Each row was made from one small tree. The marks that hang from a mark follow it in brackets, in the order of their numbers. Every link used is in the known rows. Write each row's tree.
Known rows:
q_631{q_511}: [  9.9  16.1   3.0 -14.3  10.9  14.1  20.5   9.9  -5.1  -0.6  27.7  18.3
 -25.1 -32.8  -0.6   8.5  12.0   3.2  12.1  -8.7   1.8   8.2  -1.4  13.7]
q_3{q_627 q_631}: [ 13.8  -6.2  -4.9  -9.9   9.3  -2.4  17.2   7.6  10.4  10.5  23.3  -6.6
 -17.6 -25.6  -5.6   0.4  12.3  16.2  33.8  -3.7   6.1  17.8  52.4  14.3]
q_183{q_407{q_707} q_627}: [ -7.5 -37.5   7.5 -18.7   6.2  14.1   5.5  12.5  34.3  11.3  13.3   0.5
 -20.2   6.3  -9.6 -16.7  13.8   7.1  21.2 -18.3  -8.8  46.1  -2.1  38.5]
q_631{q_707{q_910}}: [ 40.0  19.3   4.6  -0.8  -2.4  -6.0   6.7   6.2  -4.5  14.4   3.1   2.7
 -18.1 -70.5 -28.1  10.6  -7.8  10.9  25.9 -11.1  -2.3   9.7   2.5  14.6]
q_407{q_707{q_631{q_511{q_3}} q_910}}: [ 20.5  13.8 -27.3  -7.1  13.1   1.7  24.5  -1.8  12.8  -8.9  17.2  14.0
 -23.5 -63.0 -23.7   8.6 -22.8  -1.5 -10.2  29.8 -26.2  15.3  44.2  21.1]
q_836{q_677}: [ 18.5   2.3   3.5  -0.2   8.2  -1.2  14.2   8.7   9.0   6.6   7.5  -1.0
 -20.0 -38.9  -8.0   9.1   3.9   7.3  26.6  -4.4  19.0   6.8  34.4   6.5]
q_3{q_511 q_627}: [  7.3  -3.9 -13.0  -7.1   9.1   1.1  22.0  15.4   7.2  12.0 -15.4   2.5
 -12.9 -30.4   1.0  -1.0  15.2   5.3  12.3  -7.0  -4.9  13.8  29.2  15.2]
q_3{q_511 q_627 q_631}: [  4.1  -4.3 -18.7  -5.9  12.1   0.5  23.5  12.5  13.6   7.4   6.5  -1.6
  -5.8 -15.3  -4.3  -1.7  20.6   7.5  12.2   1.2   0.0  14.4  54.7  13.1]
q_627{q_3}: [ 13.5  -6.0  11.7  -2.6   0.5   2.2  12.5   5.1   3.3   9.9  12.4   5.3
 -21.4  16.2  -6.3   3.2   4.2   2.9  35.3   1.0   3.4  12.6  -2.7  14.4]
q_910{q_707{q_631}}: [ 73.7  -2.8   6.4  -2.8   2.3 -10.3  11.9   3.6  23.4   7.6  -1.1   3.8
 -21.2 -67.6   2.4  -2.3 -22.3  -0.1  27.5  24.0  -3.7  10.7  45.7  -0.9]
q_677{q_107 q_631{q_3{q_627} q_511 q_707{q_910}} q_836}: [ 32.2  76.9 -26.7 -31.8  23.8  23.4  11.8   1.2  -4.9  18.7  -2.4  16.3
 -28.1 -38.9 -12.2   8.0   7.2  19.0   1.1  18.1  26.4  17.8 -29.4  22.1]
q_707{q_631{q_3{q_627} q_511} q_910}: [ 35.1  19.1 -15.3 -20.0   6.8  26.3  34.1   7.4   8.5  12.6  -0.3  22.5
 -31.1  -8.7  -2.2   4.6 -18.1  17.9   8.7  33.9  -9.4  18.2  52.9  10.5]
q_677{q_107 q_631{q_3 q_511}}: [  6.3  39.3 -12.8 -33.1  26.4  26.4  19.0   2.9   6.5   7.5  16.2  -6.0
 -23.5   1.2   7.1  13.5  16.3   6.1   8.1  -1.3  25.7   5.9 -28.0  17.0]
q_511{q_3}: [ 11.6  -7.1 -26.5  -4.1  10.0  -2.9  12.3  -0.8  -0.4   5.5  16.2  -2.3
 -17.8 -48.3  -4.4   6.6  -0.1   5.4  21.1 -15.2  -7.8   7.2   7.8  13.4]
q_183{q_627{q_3{q_511}}}: [  4.0 -15.1  -2.2 -10.0  -1.4   6.6  19.4  17.2  22.0   4.1  -5.8   8.3
 -10.6  58.7  -1.8 -14.5  16.2  -1.8  11.3   7.0  -3.4  24.4 -14.1  25.5]
q_910{q_707}: [ 60.2   0.0   4.9  -5.5   0.7 -15.1   6.0   9.7   2.7   7.5   7.8   3.4
 -18.9 -58.2  -0.1  -3.4  -6.0  -3.0  26.5  -7.5  -1.3  11.4  -0.1   3.9]
q_183{q_407{q_707{q_631 q_910}} q_627}: [ 19.5 -40.2   6.7 -11.5   0.6  21.3  15.7   4.8  55.2  11.9  -4.3   0.4
 -21.6 -11.9 -20.1 -13.5 -14.5  14.3  18.6  12.4 -13.9  46.1  47.5  30.6]
q_183{q_627{q_3{q_511 q_631{q_707}}}}: [ 10.8   8.9  -9.1  -9.7   1.4  -6.5   7.1  15.6  19.8   6.1  12.5   4.5
  -3.0  49.7 -17.5 -15.9  20.7  -1.5   7.0  24.6  -1.9  24.8   3.7  27.0]
q_677{q_631{q_3 q_707}}: [ 24.5  34.4  -6.9 -12.5  17.1   2.3   1.7   2.7   8.0  21.0  -0.4 -16.7
 -19.8 -22.2 -11.5  10.5   6.9   8.0  26.4  -2.1  -1.1   6.7 -15.7  18.4]
q_631{q_511{q_3}}: [  4.9  15.3 -28.8 -15.4  15.2   8.6  17.5   3.5  -7.2  -4.4  31.8  14.1
 -22.5 -44.5   0.0   5.6   6.8   3.0   0.3  -4.1  -9.9   6.9  -4.3  14.7]
q_511{q_3{q_627 q_631}}: [  8.4  -7.7 -36.5 -10.9  13.8  -7.7  16.3   0.3   7.8   7.7  29.2 -10.7
 -16.1 -37.7  -4.7  -1.0   7.6  15.4  20.7   1.2  -5.1  16.2  49.4  14.0]
q_707{q_631 q_910}: [ 43.3  -9.7   6.0   2.7  -0.2   9.9  25.4  -1.8  24.2   9.2  -3.7   1.5
 -20.9 -55.8 -14.8  10.9 -21.9  14.9  32.3  11.2  -1.1   9.3  59.1   6.9]
q_677{q_107 q_631{q_511{q_3} q_707} q_836}: [ 14.5  69.5 -39.1 -25.3  34.0  11.9   0.8  -8.3  -1.4   3.8  19.9   8.3
 -21.1 -86.0  -9.4  10.6  15.2   6.3  -6.0  13.0  25.0   5.4 -40.9  21.1]
q_627{q_3{q_511}}: [ 3.7 -3.1 -2.1  1.5  4.3  6.0 18.4 10.5  6.4  6.3 -4.9  9.4 -9.3 26.9
 -6.0  0.9 12.7 -5.2 13.7  6.0 -2.5  9.3  0.2 13.4]

Which tree is each row?
[ 40.9  -3.8 -12.6  -9.2   3.3  14.8  28.5   4.0  15.7  21.6 -15.8   6.2
 -25.8 -12.4  -5.9   4.2 -24.9  21.3  29.3  23.6  -9.1  18.5  64.4  10.7] : q_707{q_631{q_3{q_627}} q_910}
[ 17.4  -1.6 -24.9  -9.5  13.7  14.5  27.5  10.9  16.3  18.9 -27.0  11.6
 -13.4   7.0   8.5   0.4  -4.3   8.2  11.9  30.0 -12.8  14.9  64.3  10.7] : q_707{q_631{q_3{q_511 q_627}}}
[ 28.8  52.0 -32.4 -20.5  18.7   2.1  12.2  11.2  18.5  23.2 -41.6 -24.3
 -10.5 -28.1 -19.4   5.3   5.5  13.8  -8.5  24.8  31.0   9.4  20.0  11.5] : q_836{q_677{q_107 q_631{q_3{q_511 q_627} q_707{q_910}}}}
[ 37.7  18.3  -6.6  -6.6   0.4 -11.2  10.4   6.5   3.3  16.3  13.1  -6.6
 -16.2 -57.8 -29.1   1.3  -0.4  19.6  25.9   3.9   0.4  19.3  44.8  14.8] : q_3{q_627 q_631{q_707{q_910}}}
[ -0.4 -18.4   5.7 -26.7  12.9  30.3  15.9  10.3  46.4   3.5  17.3  17.5
 -26.1   0.7  -3.2 -15.3   3.8   6.5   1.9  24.9 -11.5  45.5  32.9  33.5] : q_183{q_407{q_707{q_631{q_511}}} q_627}
[ 26.2  36.8   4.2  -4.7  17.5 -10.4   1.5   3.6  26.0  14.3  -2.9 -27.4
 -19.6 -70.8 -19.0  10.7   8.1   8.6  20.6   9.1  23.2   4.6  17.9   9.5] : q_836{q_677{q_631{q_707}}}
[  7.9 -15.2   4.1 -19.9   0.5  16.1  -5.4   5.5  32.9  18.5  29.3   0.0
 -14.7  51.2 -14.7 -22.4  20.2  16.6  26.8  18.0   6.4  43.3   2.3  26.7] : q_183{q_407 q_627{q_3{q_631{q_707}}}}
[ 28.2  39.2 -35.0 -20.4   5.4  -3.5  12.4   6.7 -12.0   8.6  11.6   9.3
 -25.9 -78.5 -19.7   0.2  -5.8  15.2  -8.1  11.7 -15.1  16.5   4.7  18.0] : q_631{q_511{q_3{q_627}} q_707{q_910}}
[ 34.1  41.1   1.4 -11.8   2.0   5.9  13.2  10.4 -11.0   5.5  16.7  18.6
 -23.1 -66.0 -25.1  10.4  -1.0   8.1   5.4  -0.7  -3.7   9.3  -8.1  15.6] : q_631{q_511 q_707{q_910}}
[ 14.8  26.0 -26.5 -12.6  11.0  -1.9   9.0  19.5 -10.7  23.1 -20.4  13.1
 -11.1  -8.8  -6.5  -0.8  10.6   5.5   6.5   7.6 -13.7  13.5   7.7  19.7] : q_631{q_3{q_511 q_627} q_707}
[  4.7   1.9 -26.6 -11.8  12.3   9.9  21.9  17.5  -2.2  18.2 -16.3  11.2
 -13.2  16.3   5.2  -0.7  12.2   6.3  11.4  -1.6 -10.5  14.1  18.2  16.3] : q_631{q_3{q_511 q_627}}
[ 19.9   0.5 -20.7   4.9   9.5   6.9  25.5   8.3  15.6   6.4 -21.5  15.3
  -9.2   1.6 -22.4   9.1 -18.9  -6.1   0.1  24.5 -26.9  12.6  50.4  19.5] : q_407{q_707{q_631{q_3{q_511}} q_910}}
[ 17.1  40.1  -7.7 -22.0  13.1  -3.8  10.4  12.6  -5.3   7.6  35.0  10.8
 -20.9 -45.8 -12.6  -0.5  17.5  11.6   8.8  16.4   2.2  17.4  29.5  18.7] : q_3{q_627 q_631{q_511 q_707}}
[ 14.2  57.0 -37.2 -21.8  30.4  12.6   5.8   4.7   3.9  25.4 -28.6   6.1
 -11.7 -25.1  -3.5   4.3  21.3   9.6   2.7  14.8  25.2  12.6 -18.3  21.9] : q_677{q_107 q_631{q_3{q_511 q_627} q_707} q_836}
[  0.8 -36.5   5.2 -12.4  -3.2  16.9   8.8   5.2  42.3   8.4  26.9  -2.0
 -15.3  68.0 -30.7 -21.1   7.5  10.2  18.1   9.8  -6.4  50.9  15.4  35.7] : q_183{q_407{q_707{q_910}} q_627{q_3{q_631}}}
[  9.8  40.4 -17.4 -26.7  25.4  17.9  23.9  10.6  18.0  11.6   3.1  -8.0
 -30.6   1.9   4.2   3.8  15.1  14.1   1.0  21.8  16.0  12.9  23.9  11.1] : q_836{q_677{q_631{q_3{q_627} q_511}}}
[ 24.7  24.0 -12.7 -16.7   7.5  -5.5   4.6  13.6 -14.2  26.9  -2.5   7.9
 -23.1 -18.6  -5.8   1.0   2.1  14.1  27.7   1.2  -6.5  17.3   5.6  19.6] : q_631{q_3{q_627} q_707}
[ -2.8 -12.5  -8.6 -30.7  15.9  38.4  15.9  11.4  36.1   9.0  16.6  25.8
 -26.4  46.5   1.2 -15.3   1.1   6.5  -0.3  30.1 -18.7  46.0  23.4  34.6] : q_183{q_407{q_707{q_631{q_3 q_511}}} q_627}
[ 14.9  25.9 -22.0  -5.2  12.3   2.3   5.6  14.4 -13.0  16.8 -11.9  16.4
  -6.4  -4.6 -10.6   5.7   9.4  -1.9   7.6   0.8 -12.0   4.9  -7.7  17.1] : q_631{q_3{q_511} q_707}
[ 15.6  19.8   0.6 -14.8  21.1   2.2  12.3  -0.2  31.5   9.5  -1.9 -33.5
 -18.9 -52.0  -3.5  13.3  11.4   9.8  22.9  -1.2  50.7   3.8  19.1   8.6] : q_836{q_677{q_107 q_631}}
[ 16.2  -0.7  -5.3  -3.1  14.1   0.9  15.4   4.4  11.9   9.9   3.0  10.8
 -20.5  -3.2  -9.8   9.1 -15.5  -2.0  24.8  19.8 -18.1  15.9  43.3  22.5] : q_407{q_707{q_631{q_3}}}
[ 24.1  21.2  -9.4  -9.4  11.2  16.0  26.0   6.7   6.6   0.2  10.2  26.3
 -25.6  -5.0 -19.1  11.5 -20.6  -1.5  -0.1  29.9 -22.2  15.4  36.8  21.3] : q_407{q_707{q_631{q_3 q_511} q_910}}
[  8.3  21.8 -15.5 -26.5  13.3  18.6  23.3  15.1 -13.8  11.5  15.6  22.4
 -29.0  10.0   9.2   1.8  10.7  11.2  11.5   3.4  -6.2  16.0   3.9  19.1] : q_631{q_3{q_627} q_511}
[ 29.2  40.3 -30.3 -12.8   6.4   0.2   9.9   2.6 -15.7   1.7  22.3  13.6
 -20.7 -75.8 -24.3   7.3  -5.7   6.7  -7.6   4.0 -13.7   7.1 -11.3  15.7] : q_631{q_511{q_3} q_707{q_910}}
[ 29.6  26.8 -23.5  -1.2   4.3   5.6   9.9  12.3 -11.9  16.1 -17.2  15.5
  -7.0 -12.0 -22.7   9.3  -2.8   2.6   3.5  -0.4 -15.0   6.1  -3.8  14.0] : q_631{q_3{q_511} q_707{q_910}}
[ 20.4  70.9  -7.1 -23.9  29.5  17.3   4.7  -2.1   1.3   6.7  15.5  13.2
 -23.5 -75.3  -9.0  13.1  20.3   8.0   5.7   7.9  35.8   7.8 -38.5  20.4] : q_677{q_107 q_631{q_511 q_707} q_836}
[  1.0 -15.9  -8.1  -8.2   2.3   5.4  21.0  13.0  28.4   0.6  15.0   3.4
  -3.9  73.2  -7.5 -15.0  21.5  -0.2  11.6  15.0   0.0  25.3  13.3  24.0] : q_183{q_627{q_3{q_511 q_631}}}
[ 11.8 -12.4  -9.6 -27.0   7.6  42.8  21.3   8.2  37.4   8.8   8.2  25.2
 -26.9  39.8 -12.1 -12.7 -10.6  10.6  -4.4  29.0 -21.2  46.8  27.1  33.2] : q_183{q_407{q_707{q_631{q_3 q_511} q_910}} q_627}
[ 14.7  30.0 -22.6 -24.1  28.9  21.7  14.8  -2.1   9.0  21.7  -8.2  -0.3
 -24.6 -12.5   7.9   5.7  14.0  17.9  29.7  -0.8  32.1  15.8 -10.5  21.3] : q_677{q_107 q_631{q_3{q_627}} q_836}
[ 26.9  44.4 -24.5 -15.5  16.4  10.1   9.6   3.7  10.3  18.4 -27.0 -18.3
  -6.0 -23.5 -20.4  11.9   6.4   4.8  -0.5   1.9  15.1   4.3 -19.4  16.2] : q_677{q_107 q_631{q_3{q_511} q_707{q_910}}}
[  7.3  15.7  -7.7 -20.2  14.4   9.2  23.9  10.5   3.8   1.4  39.1   9.2
 -21.8 -22.0  -1.1  -0.4  18.4  13.2  12.7   6.7   2.8  17.2  40.1  15.6] : q_3{q_627 q_631{q_511}}
[ 23.9  21.5 -14.0 -17.3  11.0  11.7  29.7  10.5   7.0   7.4   0.5  22.5
 -29.6  -8.3 -13.9   3.9 -19.2   7.1   0.2  36.7 -22.8  24.9  51.6  24.4] : q_407{q_707{q_631{q_3{q_627} q_511} q_910}}
